Each row comes from the steps of one path. Every step used is in the known rows, and no mark comes twice. Write the path behind each row, first mark first.
(in the rows, 128 means zero)
Known rows
B-M-U-Z-L-Q: [100 166 153 134 177 149 154 148  44 128 177  82 126  83  87 155  89 114
 102  90 115 134 151 146 173 131 105]
E-B-M-U: [143 172 124 145 117 172 143 118  13 131 169 110 121 135 120 143 105 116
 137 118 166 132 120 143 153 151 129]
Z-U-M: [146 152 109 122 134 148 141 135  58 114 136 107 145 128  93 133 114 113
 124  64 122 125 126 134 112 136 129]
F-Z-U-M-B-E: [128 157 120 115 123 186 156 111  41 121 177 130 123 118  70 138 119 131
 117  46 125 134 138 110 147 139 143]
C-M-U-Z-L-Q-W: [112 162 135 122 180 151 155 165  69 117 128  76 132 103 106 110 113 117
 127  93 121 132 175 127 144 113 112]
W-Q-L-Z-U-M-C: [109 154 103 133  95 151 118 147  24 117 137 140 140  99  91 109  91 138
 144  84 138 129 119 132 118 114  76]
U-M-B-E: [119 154 117 118 135 166 163 115  68 121 176 125 128 119  99 147 116 120
 130  78 135 143 117 120 134 124 145]
Z-L: [124 144 132 142 155 133 115 126 125 127 141 111 158 112 105 130 108 127
  95 106 110 135 155 127 108 121 140]
K-M-B: [143 170  89 120 134 176 148 143  71 135 128 140 133 148 107 124 125 142
 128 103 145 128 116 140 131 118 139]
B-M: [126 142 133 138 132 155 164 137 105 128 138 107 118 102 119 151 127 138
 123 110 136 140 113 144 150 135 130]
C-M: [131 143 104 125 156 154 135 121 128 117 112  98 114 125 141 123 127 141
 135 102 148 122 129 134 143 126 122]
W-Q-L: [105 117 147 139 111 130  75 151 141 131 112 117 136 126 117 102  91 140
 121 142 142 151 107 115 111 132  86]
L-Q-W: [122 131 149 126 128 114 154 158 135 110  98 117 124 122 131 120 141 120
 141 129 124 130 142 122 140 105 103]
W-Q-L-Z: [113 114 150 123 121 140 103 148 107 121 119 135 130 127 108  85  99 160
 130 142 146 157 136 123 136 116  57]
K-M-U-Z: [121 151 116 102 134 169 160 164  19 152 154 107 139 117 102 128 108 119
 122 105 128 128 121 147 152 138 141]
W-Q-L-Z-U-M: [132 140 126 117 129 157 120 150  35 105 129 110 141 128  73 100  93 138
 123  74 138 147 132 129 118 130  73]
Z-L-Q-W: [121 147 150 136 154 119 146 157 137 108 109 106 147 112 117 121 126 119
 116 112 109 135 164 120 122  99 114]
W-Q-L-Z-U: [132 141 150 127 112 153  83 141  73 107 121 123 146 136  82  86  90 152
 112 100 128 146 163 120 120 124  79]
Q-W: [133 129 130 126 116 129 148 153 138 120  98 123 139 129 128 106 150 130
 144 136 123 138 145 117 106 111 135]
L-Z-U-M: [147 149 108 109 141 155 161 135  32 105 141 122 139 132  82 121 120 128
 127  65 127 131 149 142 131 122 108]
F-Z-U-M-C: [117 150  94 128  96 152 151 133  36 134 147 150 125  97 101 135 126 125
 141  66 122 102 114 135 137 133 124]
C-M-U: [143 167 116 133 138 169 126 119  69 132 133 102 124 135 135 114 107 112
 142 103 150 112 138 129 152 146 140]
F-Z: [117 107 131 118 125 137 142 129 120 142 130 145 110 121 117 124 144 142
 125 117 132 124 131 123 153 147 112]
Z-U-M-C: [125 165  90 132  98 142 140 130  48 122 145 137 140 104 105 137 113 114
 148  71 122 109 114 140 118 119 133]
Q-L-Z-U: [145 154 141 130 122 165 103 145  88  94 131 127 161 148  79  95  93 154
 120  91 111 143 169 118 122 119 124]

Write each row's path
[121 169 119 124 144 183 140 100 104 114 155 111 116 121 117 131 119 142
 129  81 142 138 143 118 150 121 146]	C-M-B-E
[150 150 138 116 128 150 128 126  58 106 133 131 141 138  94 108 118 145
 116  93 118 128 178 130 136 120 115]	L-Z-U
[107 159 109 149 103 149 162 136  92 135 145 138 117  79 134 152 124 137
 142 112 134 120 101 149 150 118 128]	B-M-C
[114 150 105 110 164 164 137 138  40 136 154  91 110 117 115 113 112 122
 145 112 140 127 142 136 155 147 130]	C-M-U-Z
[120 163 134 120 123 186 121 126  25 105 166 123 141 120  63 112  83 143
 120  64 135 161 142 110 128 121  96]	W-Q-L-Z-U-M-B-E
[129 149 115 136 134 160 154 120  62 118 151 105 113 126 126 154 125 145
 131 119 163 144 113 151 146 134 113]	E-B-M
[138 163  97 121 140 170 103 136  14 108 144 133 131 149  61  80  92 145
 140  85 151 147 137 124 112 125  75]	W-Q-L-Z-U-M-B
[135 172 131 121 130 196 143 130  41  93 173 125 151 134  63 118  90 141
 127  54 122 161 152 111 128 118 137]	Q-L-Z-U-M-B-E
[140 157  85 116 142 174 141 124  27 123 154 142 116 149  73 111 123 131
 140  69 139 116 133 126 128 143 122]	F-Z-U-M-B
[129 162  90 124 112 145 156 134  20 114 148 149 141 104  99 127 118 128
 149  75 125 111 137 145 132 108 109]	L-Z-U-M-C
[134 173 115 121 127 176 147 111  43 112 174 118 135 122  81 142 104 119
 117  51 121 134 135 114 127 127 157]	Z-U-M-B-E
[154 171  84 110 154 169 146 122   4 106 156 141 129 154  70 101 118 135
 147  76 142 128 158 136 125 119 112]	L-Z-U-M-B
[114 169 140 132 159 156 167 159  18 116 156  81 128 105  97 131 109 120
 125 107 136 147 165 137 142 112 106]	E-B-M-U-Z-L-Q-W
[151 173  81 123 144 165 130 122  38 112 154 129 127 155  80 110 111 116
 138  75 136 124 132 128 107 131 131]	Z-U-M-B
[140 167 139 146 117 166 153 132  49 142 158 109 127 113 116 140 108 109
 135 112 141 131 122 138 159 150 145]	B-M-U
[102 128 158 133 157 128 136 132 117 126 138 119 125 101 104 141 117 132
  95  94 116 119 154 129 166 128  92]	F-Z-L-Q
[136 173 119 111 137 181 164 110  20 102 177 131 135 126  71 130 111 135
 123  54 127 142 158 122 141 117 130]	L-Z-U-M-B-E
[126 164  97 134 103 158 138 150  42 104 143 143 154 112  88 113  97 138
 148  69 123 128 125 137 120 111 117]	Q-L-Z-U-M-C
[100 152 151 128 173 128 129 144  51 129 168 101 137 105  93 136  86 109
 102 104 109 125 157 137 156 127 109]	M-U-Z-L-Q
[146 150 113 119 139 165 141 151  50  96 134 114 156 139  73 107 102 139
 133  64 123 149 144 130 115 124 115]	Q-L-Z-U-M
[126 123 139 125 133 150 123 150 121 105 126 135 144 139 102  93 110 159
 138 130 130 158 150 122 132 113 105]	Q-L-Z
